Each row was made from one small tree. The marks that hang from a mark follow it in brackets, in alphabetical order. Every link used is in the known rows. Write each row's tree.
Known rows:
mumoro[tivozak[tolof[fafa[vamotom]]]]: [ -5  -4   3 -15 -24 -22  -8  11 -10  50 -43   7 -11  30  11  49  14  19
  -6  16  27]
peti[lunez[fafa[febeso tolof vamotom]]]: [  5  -6 -17 -50 -22 -30 -19  22 -24  -4 -28 -12   2  15   3  35   3  -7
  12  32  27]
ladav[mubonip tivozak[tolof]]: [-21   0 -13  -5  -8 -17  -1  27  -3  22 -44 -10 -24  33 -11   0  25  18
   6  -3 -13]
lunez[fafa[vamotom]]: [ -6 -10  -8  -9 -16 -23  -3   5 -18  15 -36   4  12  21  14   9 -10   7
 -10  12  21]
peti[lunez[fafa[febeso tolof[tivozak]]]]: [ -4  -7  -8 -65 -13 -28 -19  31 -19  21 -15   1 -10  11  24  52  14  -1
  16  26  13]
tinet[vamotom]: [-26  -9  -1  18  -5   5   4  12   0 -11 -26   4   6  22  -5 -21 -15  10
  -7   6  16]
tivozak[tolof[fafa[febeso vamotom[tinet]]]]: [-19  -3 -13 -26 -21 -46   1  -3 -15   6 -41  -5 -11  42 -14  30  17   8
  -6  31  34]
tolof[fafa[lunez] tivozak]: [ -7 -10  16 -22 -10 -23   4   6 -10  46  26  12  -1   6  34  44  11  10
  -9  11   8]
tolof[fafa[febeso lunez vamotom[tinet]] tivozak]: [-25 -15  -5 -43 -20 -52   3  12 -26  15  10  10  12  14  12  32  -1   3
  -3  33  26]
fafa[febeso lunez vamotom]: [ -7 -14  -7 -21 -15 -19  -4  25 -18 -23   4  -4  14   3 -22   9 -13 -15
  12  17  20]
tivozak[tolof[fafa]]: [  0   2   8  -4 -10 -16   1  -9   2  38 -25  -2 -24  35   9  40  28  15
 -11  10  16]
febeso[fafa[lunez tolof]]: [  2   1  15 -13 -14 -11 -12   2  -9  43   5   3  -8  14   6  34  23  -9
 -10  16   5]
peti[lunez[fafa[febeso tolof]]]: [  0  -4 -10 -54 -13 -25 -19  19 -13   6 -19  -9 -10  14   6  50  13 -12
  15  27  19]
mumoro[tivozak[tolof[fafa[febeso lunez vamotom[tinet]]]]]: [-26 -10  -1 -53 -30 -44  -9  16 -22  22 -16   5  -6  22 -14  58  16  -3
   4  38  29]
fafa[tolof vamotom]: [  2   0   0  12 -11  -5  -8  10  -9  17 -35  -7  -1  24 -18   8   8   0
   1  13   9]
febeso[fafa[lunez tolof vamotom[tinet]]]: [-19   1   8 -19 -22 -26  -8  -3 -25  24 -11   2   5  24  -9  12  21  -5
 -18  33  13]
ladav[mubonip]: [-23  -3  -8   9  -2 -34   5  11  -6   5 -23 -11  -6  24   1   1  -3  10
  -6 -11   3]
febeso[fafa[tolof vamotom[tinet]]]: [-21   4  -2  -7 -19 -31  -6  -8 -18  29 -45   4   0  39  -5   6  20   4
 -20  28  20]
mumoro[tivozak[tolof[fafa[febeso]]]]: [ -9  -7  -3 -35 -18 -30 -13  16  -1  47 -34   7 -24  26   6  75  13   1
   9  17  27]
fafa[lunez tolof]: [ -1  -1  17  -5  -6   3 -10  11  -4  21   5  -6  -8   8 -20  28  21 -14
   6  12  -6]
mumoro[tivozak]: [-26  -8   6 -11  -5  -6  -6  20   0  31 -30  14  -3  14  -2  30   2   0
   7   4  11]
mumoro[tivozak[tolof[fafa]]]: [-10  -2   9 -18 -16 -17  -8   6   1  61 -34  10 -24  29  14  63  24  14
  -3  11  18]
lunez[fafa[febeso tolof vamotom[tinet]]]: [-17  -8 -18 -30 -20 -44 -14   6 -23  12 -51  -3   3  30 -14  28   1 -12
   1  34  21]

Write each row's tree:
[ -5 -15   3 -38 -13 -36  -1  17 -12  31  26  10  -2   2  27  55  -1  -2
   5  17  16] | tolof[fafa[febeso lunez] tivozak]
[  4  -7   5 -33 -16 -25  -6   7  -7  19  10  -5 -19  17  -4  58  19  -7
   5  20  18] | tivozak[tolof[fafa[febeso lunez]]]
[  5   0   0  -1 -19 -21   1  -3 -10  28 -32  -5 -12  35   6  26  18  21
 -14  15  24] | tivozak[tolof[fafa[vamotom]]]
[-35  -4  -8 -47 -17 -32   2   3 -28 -17 -26  -2  12  27   7   0  15   9
 -10  31  29] | peti[lunez[fafa[vamotom[tinet]]]]
[ -6  -7  -3 -19  -3 -18 -15  29  -6  28 -23   4 -12  16  -5  37   7  -5
  17  12   2] | fafa[febeso tolof[tivozak]]
[  4   2  -2   3 -19 -19 -11   2 -14  38 -36   1  -1  29   8  14   8   6
 -15  17  20] | febeso[fafa[tolof vamotom]]
[-22  -2  10 -29 -21 -30  -8   9 -30  41  -6  12   6  20   9  15  22   7
 -17  31   8] | febeso[fafa[lunez tolof[tivozak] vamotom[tinet]]]
[  7  -1   8  -9 -23 -15 -12   6 -20  31  -3   0   4  14   3  20  11  -4
 -13  21  14] | febeso[fafa[lunez tolof vamotom]]
[ -7 -12 -21 -55 -20 -34  -8  22 -25 -24 -19  -5  12  13  11  18  -8  -2
   8  27  36] | peti[lunez[fafa[febeso vamotom]]]
[-22 -12  -8 -33 -22 -49   4  -2 -21  -2   5   0  11  18  -5  30  -3  -9
  -4  34  32] | tolof[fafa[febeso lunez vamotom[tinet]]]
[-32  -5   4 -22 -20 -32   3  -4 -25   4  -3   8  15  22  -1  -4  10   1
 -22  26  23] | febeso[fafa[lunez vamotom[tinet]]]
[ -7  -5  20 -31 -19 -13  -9  10  -5  55  -1   8 -19  14   9  70  28   4
  -1  16  11] | mumoro[tivozak[tolof[fafa[lunez]]]]
[  2 -11  -1 -28 -16 -17 -16  38 -23  13   1   0   5   2 -12  27   0  -9
  17  23   5] | fafa[febeso lunez tolof[tivozak] vamotom]
[-15  -6  -3 -38 -24 -42  -1   2 -22   1  -8  -6  -5  28 -19  36  20  -2
  -4  36  28] | tivozak[tolof[fafa[febeso lunez vamotom[tinet]]]]
[-25  -4  11 -22 -13 -16  -6  18 -25  20  -4   4   5  16 -17   9  22   3
  -1  28  -3] | fafa[lunez tolof[tivozak] vamotom[tinet]]
[-23  -9  -1 -38 -16 -30 -11  29 -27   6  -6   2   6  12 -25  21  10 -10
  12  33   6] | fafa[febeso lunez tolof[tivozak] vamotom[tinet]]
[ -1 -12  -1 -44 -31 -31 -14  25 -18  31 -10   3  -8  11  -1  66   4  -2
   9  27  28] | mumoro[tivozak[tolof[fafa[febeso lunez vamotom]]]]
[  0  -9 -11 -16 -13 -22 -14  33 -16  18 -32   1   0  16  -7  22  -4   0
  14  19  10] | fafa[febeso tolof[tivozak] vamotom]
[ -1  -1   0  -7 -19 -22 -11  14 -20  54 -31  11   0  25  25  18   9  17
 -14  17  13] | febeso[fafa[tolof[tivozak] vamotom]]
[  7 -10 -18 -20 -21 -33 -19  15 -18  20 -44  -4   2  20  -2  36 -11 -12
   7  24  21] | lunez[fafa[febeso tolof vamotom]]
[ -2   2   4 -37 -11 -11 -14   8 -12  20 -19  -7 -11  18  13  38  25  -1
   2  21  11] | peti[lunez[fafa[tolof]]]
[  2  -4  10 -20 -23 -18 -13  18 -26  48   2  10   5  10  21  23  11   8
 -12  22   6] | febeso[fafa[lunez tolof[tivozak] vamotom]]
[-29 -12 -15 -31 -16 -57   5   6 -20  19 -24  11   7  29  17  25  -5  12
  -5  28  32] | tolof[fafa[febeso vamotom[tinet]] tivozak]
[  3 -13 -15 -31 -21 -36 -20  28 -23  36 -38   6   3  17  15  38 -10   1
   8  24  15] | lunez[fafa[febeso tolof[tivozak] vamotom]]
[-11  -1 -14  -8 -15 -35   3  10  -1  48 -37  -9 -28  38  18  28  25  25
  -6   2  -3] | ladav[mubonip tivozak[tolof[fafa]]]
[ -5 -16 -21 -25 -19 -37  -9  15 -19   1 -37   2  13  18   6  21 -22  -5
   3  18  30] | lunez[fafa[febeso vamotom]]
